Each row was made from one small tree. The marks that hang from a mark follow it in brackets, in alphabetical order. Every link used is in the known rows. Write each row's tree.
Known rows
D(R V W(L(B F(A))) X): [  7.4 -11.0  27.2   7.1  -5.1 -44.7  22.6  -9.1 -36.9  -9.6   6.9  -4.5
  10.6 -30.9  24.0 -18.5   9.6   8.8 -25.8  11.9   6.2 -10.5 -12.7  -0.7
   0.2  13.2]
F(A(L)): [ 14.7  -2.3 -18.7   8.3  20.8  41.6   7.6   1.1  19.7  -6.5  10.6 -20.9
  -4.8  30.2 -21.2  -6.9   4.2  10.9   8.0  -7.7 -11.2  21.6 -18.9 -24.1
  -8.8   1.4]
W(D(P V X) L(B F)): [ -5.1  -1.6  -5.4   6.1 -22.2 -25.2  -4.0  -7.1  10.6  -6.6  -2.0  14.4
   1.6  10.3  15.4   2.4 -10.4   0.6 -11.2  22.4  -7.4 -45.1   0.8  13.0
   8.5  10.0]
Q(D): [ 14.4  -2.2 -14.7   1.7   3.5   9.0   1.1  12.5  13.7  -3.4  -2.9 -14.8
   2.1 -16.5 -14.6  -8.6   6.7   5.5  29.5  -9.2   8.6  20.8   9.0   1.6
  -6.5  -3.8]
A(L(B F W(D(R V X)))): [-13.3   3.9  -2.7  -6.9   9.7  17.0  -3.1 -20.0 -23.7   4.2 -11.4  12.6
  -3.9  -3.2  32.7  -3.0 -29.6 -11.3 -26.5   6.4   0.1   2.7   4.5  -2.2
   6.2   8.3]
W(D L): [ -4.1   3.1 -10.5  20.8  -5.1  13.9  -7.3  13.0  40.3  -2.0 -20.3 -11.8
   6.4  44.0  -0.2  -1.1 -20.2   7.4  13.4   8.5  -0.4 -15.3  14.4  14.1
   7.2  -5.4]
T(R(F(A(L)))): [-17.4  15.5 -12.2 -19.8  17.9  20.7   7.9  19.2  24.0  -5.2  -0.5 -25.0
  10.4  27.5 -11.0   2.0  -0.9  -5.8  39.9  -6.8   2.2  17.4  -0.1 -23.3
 -30.7 -20.9]
W(D(R) L): [ -0.2   1.6   2.9  20.7  -7.9  10.8  -4.1  12.2  29.2   6.4 -28.8 -21.3
   4.0  41.5  10.9   1.5 -22.5   4.5   6.8   9.1   0.5 -18.0  18.9  14.5
  12.4 -14.2]
P(D(R(F))): [ -9.9  22.1  -5.0 -20.8  -7.3  33.2   1.7  14.8   5.4  21.2  -5.1 -13.5
  -5.9  19.8 -14.1   7.2  -1.2  -2.1  27.5  -8.7   2.1  17.7  15.2  -0.6
  -9.3 -16.9]
H(D(P R V W(L(F)) X)): [ 14.4 -11.9  28.3  12.9 -19.0 -59.3  -8.0  -9.1 -13.5  11.1   0.1  19.8
   3.6 -62.2   6.8  10.7  25.1   8.6 -20.0   8.2  -1.0  -6.6 -19.4  18.6
   9.6   4.6]
R(F(A(L(W(D(V X)))))): [  3.1  10.1   0.4  -6.9  11.0  15.5 -13.7   2.3  -4.9  -6.4   9.6   6.5
  17.1  11.3 -20.9   6.0  15.5  -0.1  17.6   5.9  -5.2  11.2 -16.3  -3.2
 -15.8   1.8]
A(F L): [ -9.5  13.4 -20.7  -8.9  20.2  22.3 -16.1 -13.3   5.2  19.6  -8.4  13.6
   0.7  20.1 -31.0  -0.3  -3.6  -9.9  13.4 -10.4  -7.9  34.7  -7.1  -9.8
 -10.8  -2.9]
V(D(P R(F(A)) W(L(B)))): [ 20.6 -11.6   9.3  -0.8  -5.0 -11.4   5.2  16.6  -5.0  -1.8  13.8  -7.9
  -7.4  11.1  -7.3  16.0   3.8   3.2  -2.0  -0.9  -8.3 -26.3   8.9 -10.7
   2.3  -3.9]
D(V): [ 12.9   0.5   1.0  -3.2   0.6  16.7   2.4  -1.6   2.7  -3.8  -4.6   6.5
  13.5 -19.8 -10.5 -13.3   7.5   9.9  19.9 -10.1   5.0  10.8 -11.0   1.8
 -21.3   2.4]
F(A(L(B W(D(R V X))))): [ 15.2 -14.2  -0.3  12.3  15.2  21.0  11.4  -7.4 -21.0  -7.6   1.3 -14.3
  -4.0  10.6   4.6  -6.2  -2.7   6.3 -20.1   3.9  -6.8   1.3 -10.5 -10.9
   2.8  13.5]
N(D(P R W X)): [ -3.0 -14.2  19.6  -1.1 -16.0 -16.4  -0.8   4.3   9.1   6.7   9.9  -1.8
  -6.8 -39.4   0.8   6.9  35.2   4.5 -22.8  -7.3  17.8  -1.2  -0.1  13.2
   8.0  -6.8]
R(F(A(L(B W(D))))): [ -7.4  18.0 -20.1 -14.2  15.6  35.0  -6.4   2.6  14.8  -2.6   7.7 -13.5
   0.9  31.6 -14.2   8.4 -11.2  -9.2  16.4   0.5  -6.0   4.1  -0.9 -13.8
 -10.8  -3.3]
D(P V X): [  8.4 -16.0  10.3  -1.7 -16.5 -16.6  -1.7  -7.2  -6.4 -12.6  10.9  32.0
   9.3 -29.6 -12.1  -8.5  32.2  11.9  -0.3  -4.1   3.5  -1.8 -20.9   5.5
  -6.5   6.3]
D(R(F(A(L))) V W X): [ 11.3  -6.8  36.2  -1.6   1.3 -32.1  -5.4  -7.9 -46.1  -3.0  12.3   9.3
  24.5 -28.2  -8.4  -6.1  49.6   5.1  -7.0   3.9   5.3  19.0 -24.1   3.8
 -13.5   3.7]
Q(D(X)): [  9.0  -9.4  -4.6   8.3   0.4  -7.7   4.5  13.7  -2.2  -8.0   0.7  -9.4
  12.3 -26.2 -11.2 -22.1  17.3  10.0  18.4  -3.9  12.6  27.0   1.8   7.9
  -2.6   0.9]
G(D(P R(F) V W X)): [ 10.0 -12.0  27.1  -2.5 -16.9 -36.8 -15.8  -5.1 -24.8   3.7  -1.6  19.0
  -0.1 -49.9  -9.1  10.3  65.6 -19.1   5.9 -14.1   1.4  -9.5  -2.6  23.9
   1.0  -4.3]
W(D(R V)): [ 13.3   0.4  14.6  13.2 -10.0  10.7  -9.7   0.7  -4.3  12.1 -23.1  -6.3
   9.6   1.2  -0.2  -3.1   6.7   3.5  14.1  -0.6   1.9  -4.5   4.0  23.6
  -5.9  -6.4]
A(L(B W)): [-16.2  -2.1 -24.4 -10.8  22.8  43.3   4.7 -12.9   6.1  -5.7  -8.0   2.2
 -11.5  14.2  17.4  -6.9 -38.7  -6.2 -20.1 -11.4   5.7  14.8  10.9 -19.5
   5.5   6.8]
Q(D(P)): [ 16.8  -7.8 -17.7  -4.3  -6.6  -0.6  -6.4   7.5  23.2  -7.3   7.1  -0.8
 -10.8 -15.2 -19.3   7.4  16.2   2.6  24.7 -10.3   4.7   5.4   9.0  -2.1
   1.2  -5.1]
H(D(P R(F(A(L))) V X)): [ 25.1  -6.8  20.4   4.5  -8.5 -21.3 -16.1  -5.6 -16.4  19.8   2.4   8.1
   9.3 -41.8 -20.0  17.1  37.6   5.2  -3.1   6.0 -13.4   3.2 -33.8   7.6
  -6.0  -2.9]
D(R(F) X): [-18.4  13.3  17.1 -11.4  -3.8   4.1   5.3  10.3  -6.5   7.9  -7.5 -10.1
  20.4  -7.8   1.6 -19.1   1.4  -3.3  12.6  -3.2  12.0  21.5  -5.0   3.9
  -8.2 -22.0]

Which tree is each row?
[-10.5  -3.8  -0.4  27.7  -8.1  -3.3  -4.2  13.9  24.8  -5.7 -17.7  -6.2
  16.6  34.3   3.3 -14.1  -9.5  12.4   2.5  13.8   2.7  -9.6   7.3  20.1
  10.8  -1.1] : W(D(X) L)
[  9.9  -3.3 -27.2   4.4  21.9  43.9  15.6  -2.6  15.5  -6.5   9.2 -31.1
  -9.7  32.4 -12.3 -11.6  -8.5   6.2  -2.3  -6.8 -11.4  11.9 -13.7 -28.0
  -6.9   5.4] : F(A(L(B)))
[ -9.3   8.4  -9.2 -11.3  11.5  27.2  -5.5 -21.2 -12.6   6.5 -13.5   9.2
  -9.9   2.2  30.6   4.9 -36.0 -13.9 -20.3   2.9  -2.2  -1.4   9.3  -6.0
   4.7   6.0] : A(L(B F W(D(R V))))
[ 21.3 -18.4  17.3   7.2  -7.6  -6.6   0.1  11.6 -11.2   3.4   6.3   7.6
  -8.7 -11.8  -4.1   4.8  13.8   7.6  -3.2 -15.3   0.0  -1.6   9.3   2.4
   3.9  -5.0] : V(D(P R W))
[-15.2  11.0  -6.8  -1.4   1.8 -11.1   4.4   0.8  26.7 -11.6   6.4   1.9
  -0.4   1.4   9.6  -6.7 -13.4   2.2   4.9  -2.9   8.8   7.9   5.3  -4.5
   0.5  -0.7] : D(W(L(F)))
[ 18.6 -19.7  22.8  -1.0 -18.3 -36.6  -6.9 -12.1  -2.1  -8.3   1.1  22.4
  -6.3 -16.8   6.3  20.4  23.5   6.6 -13.6  -2.3   6.3 -25.3   1.5   0.6
   8.7  -0.4] : D(P R V W(L))
[-24.7  13.7 -16.9 -27.0  21.7  22.8  16.2  15.7  15.2 -10.2  -1.3 -24.4
   2.2  20.5   4.4   2.7 -20.2 -11.1  26.1  -7.4   6.9   8.5  10.1 -27.9
 -25.4 -14.3] : T(R(F(A(L(B W)))))
[  4.8 -16.2  20.8   1.1 -11.5 -30.4   1.7  15.5 -20.7  -0.9   8.0   7.6
   5.9  -3.4   3.9   1.9   7.8   3.5 -14.5   2.4   0.3 -17.9   9.3   2.4
   6.9  -2.5] : V(D(P R(F) W(L(B)) X))
[-20.7  10.2 -28.4 -20.4  26.6  24.5  -2.6 -20.1  -9.2  11.1  -8.5  14.6
 -12.1   8.7  -7.0   1.2 -33.9 -18.5  -7.8 -11.1  -0.8  21.6   8.2 -17.6
  -0.3   8.3] : A(F L(B W))
[-13.6  14.1 -16.7 -21.5  -6.9   7.8   3.1 -16.0   2.1  -6.5   3.8  19.4
 -19.9 -20.2  27.9   9.1 -38.5 -15.8  -6.1   0.1   2.7 -27.3  14.4   0.8
   4.8   9.6] : L(B F W(D(P V)))
[  7.4  -2.1  19.7  -6.0  -5.5 -12.6  -4.5   0.0 -42.4   9.4  14.2   8.1
   7.2  -4.1 -18.9   6.5  48.6   8.4  -1.5   3.9  -0.3  22.3  -7.8   5.1
  -9.0   8.7] : P(D(R(F(A(L))) V W X))
[-22.6   1.6 -21.9  -9.7  12.4   3.5 -16.0 -21.2 -12.8  11.7  -6.4  27.2
 -13.7  15.3  -7.4   8.7 -16.7 -18.7 -18.1  -1.6  -4.9   6.3   8.7  -0.8
  12.1  11.0] : A(F L(B W(D(P X))))
[ -3.1  18.6 -15.1 -19.5  19.6  36.3  -4.7   4.6  17.5  -7.1  12.7  -5.2
   4.3  20.2 -20.5   7.8  -4.2  -4.3  24.1  -5.2  -4.0  18.9 -10.3 -22.7
 -15.9  -8.2] : R(F(A(L(W))))
[  3.8 -17.5   4.8   8.4  -9.0 -28.0   8.7  10.7  -9.1 -11.0  18.1  16.4
  -1.3 -10.0   6.2  -7.7   0.5   9.6 -17.2   1.6  -2.9 -14.2   3.7   0.4
   7.4  11.1] : V(D(P W(L(B F)) X))
[-15.5   8.0   2.3  -5.7  -0.3 -10.6  16.2  -4.6   7.6   0.1  -5.0 -18.5
  -8.6  -0.3  31.0  -8.1 -28.8  -6.0 -14.6  -2.4  10.8  -6.1  15.7  -8.4
   9.6  -6.5] : D(R W(L(B F)))
[ 21.1  -9.8  18.9   1.7  -7.5  -0.7   5.8  23.3 -17.5   3.3  13.2  -1.6
   7.5  -2.7 -17.5   0.1  18.7   8.5  10.0  -2.5  -9.8  -3.2  -9.2  -3.6
  -6.6 -11.0] : V(D(P R(F(A)) X))
[-20.3  25.5 -10.7  -9.7   2.1  21.0  -0.1  -0.5  15.9  -4.1  -2.7  12.3
  -7.9  -8.5  20.1   0.2 -38.9 -10.2  14.9  -3.1   7.7   6.9  13.0   5.7
   3.1  -3.7] : L(F W(D))
[ 16.2 -10.4   5.5  10.5   0.6  -6.2  -6.8  -3.1  -7.5  -1.2  -8.5   4.1
  -1.6 -41.5 -11.4  -4.8  44.7 -10.2  16.1 -22.5   2.5   5.4   2.5  21.2
  -8.6   8.0] : G(D(V W))
[ 17.8 -19.6   3.2  11.5  -5.5 -11.1  -2.0  15.7   9.7  -9.5  10.3  15.0
  -4.4   4.2  -9.9   7.6   7.2  13.6  -0.3  -7.4  -3.3 -11.5   9.3  -0.1
   4.8   4.2] : V(D(P W(L)))
[ -5.2  -5.8  10.5  10.5 -14.8 -46.1   2.1  -5.6   2.6  12.6  -0.2  -1.8
  -9.9 -42.9  16.9   3.4  -1.1   0.2 -28.1   4.5   0.8  -7.9  -6.2   9.9
  20.3  -0.4] : H(D(P R W(L(B F)) X))
[-13.7   5.6  -6.2  12.2 -20.2 -15.7  -9.8   4.8  34.8  -5.7  -1.5  13.1
  -0.3  27.2   8.2   4.8 -10.0   1.9   1.7  17.5  -6.2 -25.5   3.1  12.9
  15.5  -5.1] : W(D(P X) L(F))
[ -3.7  -9.9  15.5  22.9  -3.5 -34.8   8.5   2.4  -7.0  13.9 -13.5 -19.4
   5.7 -38.0  15.8 -15.0  -4.1   8.0 -25.7   3.1   7.9   8.9  -3.6  16.2
  14.2   2.5] : H(D(R W(L(B)) X))
[-13.3  20.5 -25.1  -9.1   9.6  27.1  21.9  -2.6   8.6  -8.6  10.0 -18.7
 -21.6   1.6  22.3  -5.0 -48.8 -11.1   0.9   0.4  -2.4 -11.9   9.3 -11.0
   3.1   8.0] : L(B F(A) W(D))
[  8.0  -1.9  21.4  -3.3 -12.6 -24.3   5.0   9.6 -31.0   2.7  11.3   2.3
  10.0  -1.0 -14.2   6.8  36.8  12.9   3.9  10.0   1.4   4.8  -2.4   6.6
  -6.0   7.3] : P(D(R(F(A)) V W(L) X))
[ 17.3 -15.6  23.2  -6.9 -17.1 -27.8  -7.4 -15.6 -12.4  -3.8   7.0  23.1
  -8.6 -33.8  -0.4  12.9  35.0   2.3  -8.2 -13.4   9.0  -8.7  -2.3   4.7
   2.2  -1.7] : D(P R V W)
[ -8.4   0.6  23.9   3.5  -1.0 -31.6   9.1  10.7  -8.0  -9.2   9.2 -14.2
  16.5   2.6   1.9  -9.4  16.8   5.2  -3.5   6.9   9.5   7.4  -6.5  -2.2
   3.1  -8.2] : D(R(F(A)) W(L) X)
[-24.2   6.0 -19.6  -5.7  19.4   9.6 -10.8 -18.1 -19.4  14.0 -12.5  17.8
  -5.3  14.0  -5.2  -1.6 -23.1 -17.3 -13.9  -1.0  -1.3  17.0   9.1   1.5
   6.8  12.5] : A(F L(B W(D(X))))
[  2.1  15.6 -15.4  16.4  -2.4  11.9   2.1  11.0  40.8  -5.0  -2.8 -20.3
  -0.4  41.9  -0.1   2.1 -23.3   5.5  19.7  15.8 -12.6 -19.0   1.1   1.3
   1.0  -4.0] : W(D L(F(A)))
[ 14.1  -2.1  21.1   4.4 -21.6 -16.0 -15.8   1.3  -9.8   3.9   2.5   7.4
  10.2   0.6 -15.5  10.1  37.1   1.5  11.2   8.8  -5.0 -18.4 -12.1  20.0
  -3.4  -6.9] : W(D(P R(F(A)) V X))
[-21.1   9.5 -26.9 -15.0   9.4  30.2  -9.1 -19.7  12.8  -0.3  -1.5  15.0
 -22.6  17.8  23.2  11.9 -38.0 -16.9 -18.2  -0.5  -4.2  -5.0  12.4 -11.6
  12.5   5.1] : A(L(B F W(D(P))))
[-10.7   8.2 -15.4  18.5  -4.5  -1.7  15.3   8.0  20.2  -7.3  -0.1 -26.5
   2.3  33.3  14.3 -15.7 -28.5   4.0  -4.1  21.9  -9.1 -25.2   0.3   3.1
   7.5   6.6] : W(D(X) L(B F(A)))
[ 10.8  -3.6 -17.1   4.3  24.2  41.3  10.1  -0.4  12.3 -14.3  10.0 -10.4
  -9.1  20.3 -10.2  -1.3  -7.5   8.3   1.8  -8.1  -6.1  21.2 -11.9 -25.8
  -3.1   4.8] : F(A(L(W)))
[  8.9  -0.5   9.6  17.3 -10.4 -15.0  14.5   0.3 -11.4  -0.3  -9.6 -21.5
   8.5  11.9  21.5  -9.4 -14.9   5.5 -11.1  26.5 -11.1 -35.4  -4.0   8.1
   3.3   6.6] : W(D(R V X) L(B F(A)))
[-17.1   8.9 -17.7 -10.1  19.4  18.6 -11.5 -19.7 -16.0  21.4 -20.4   8.5
 -13.3  17.9  -0.7   8.0 -31.7 -22.1 -11.7  -4.5  -3.3  11.1  16.6  -2.8
   7.8   4.2] : A(F L(B W(D(R))))
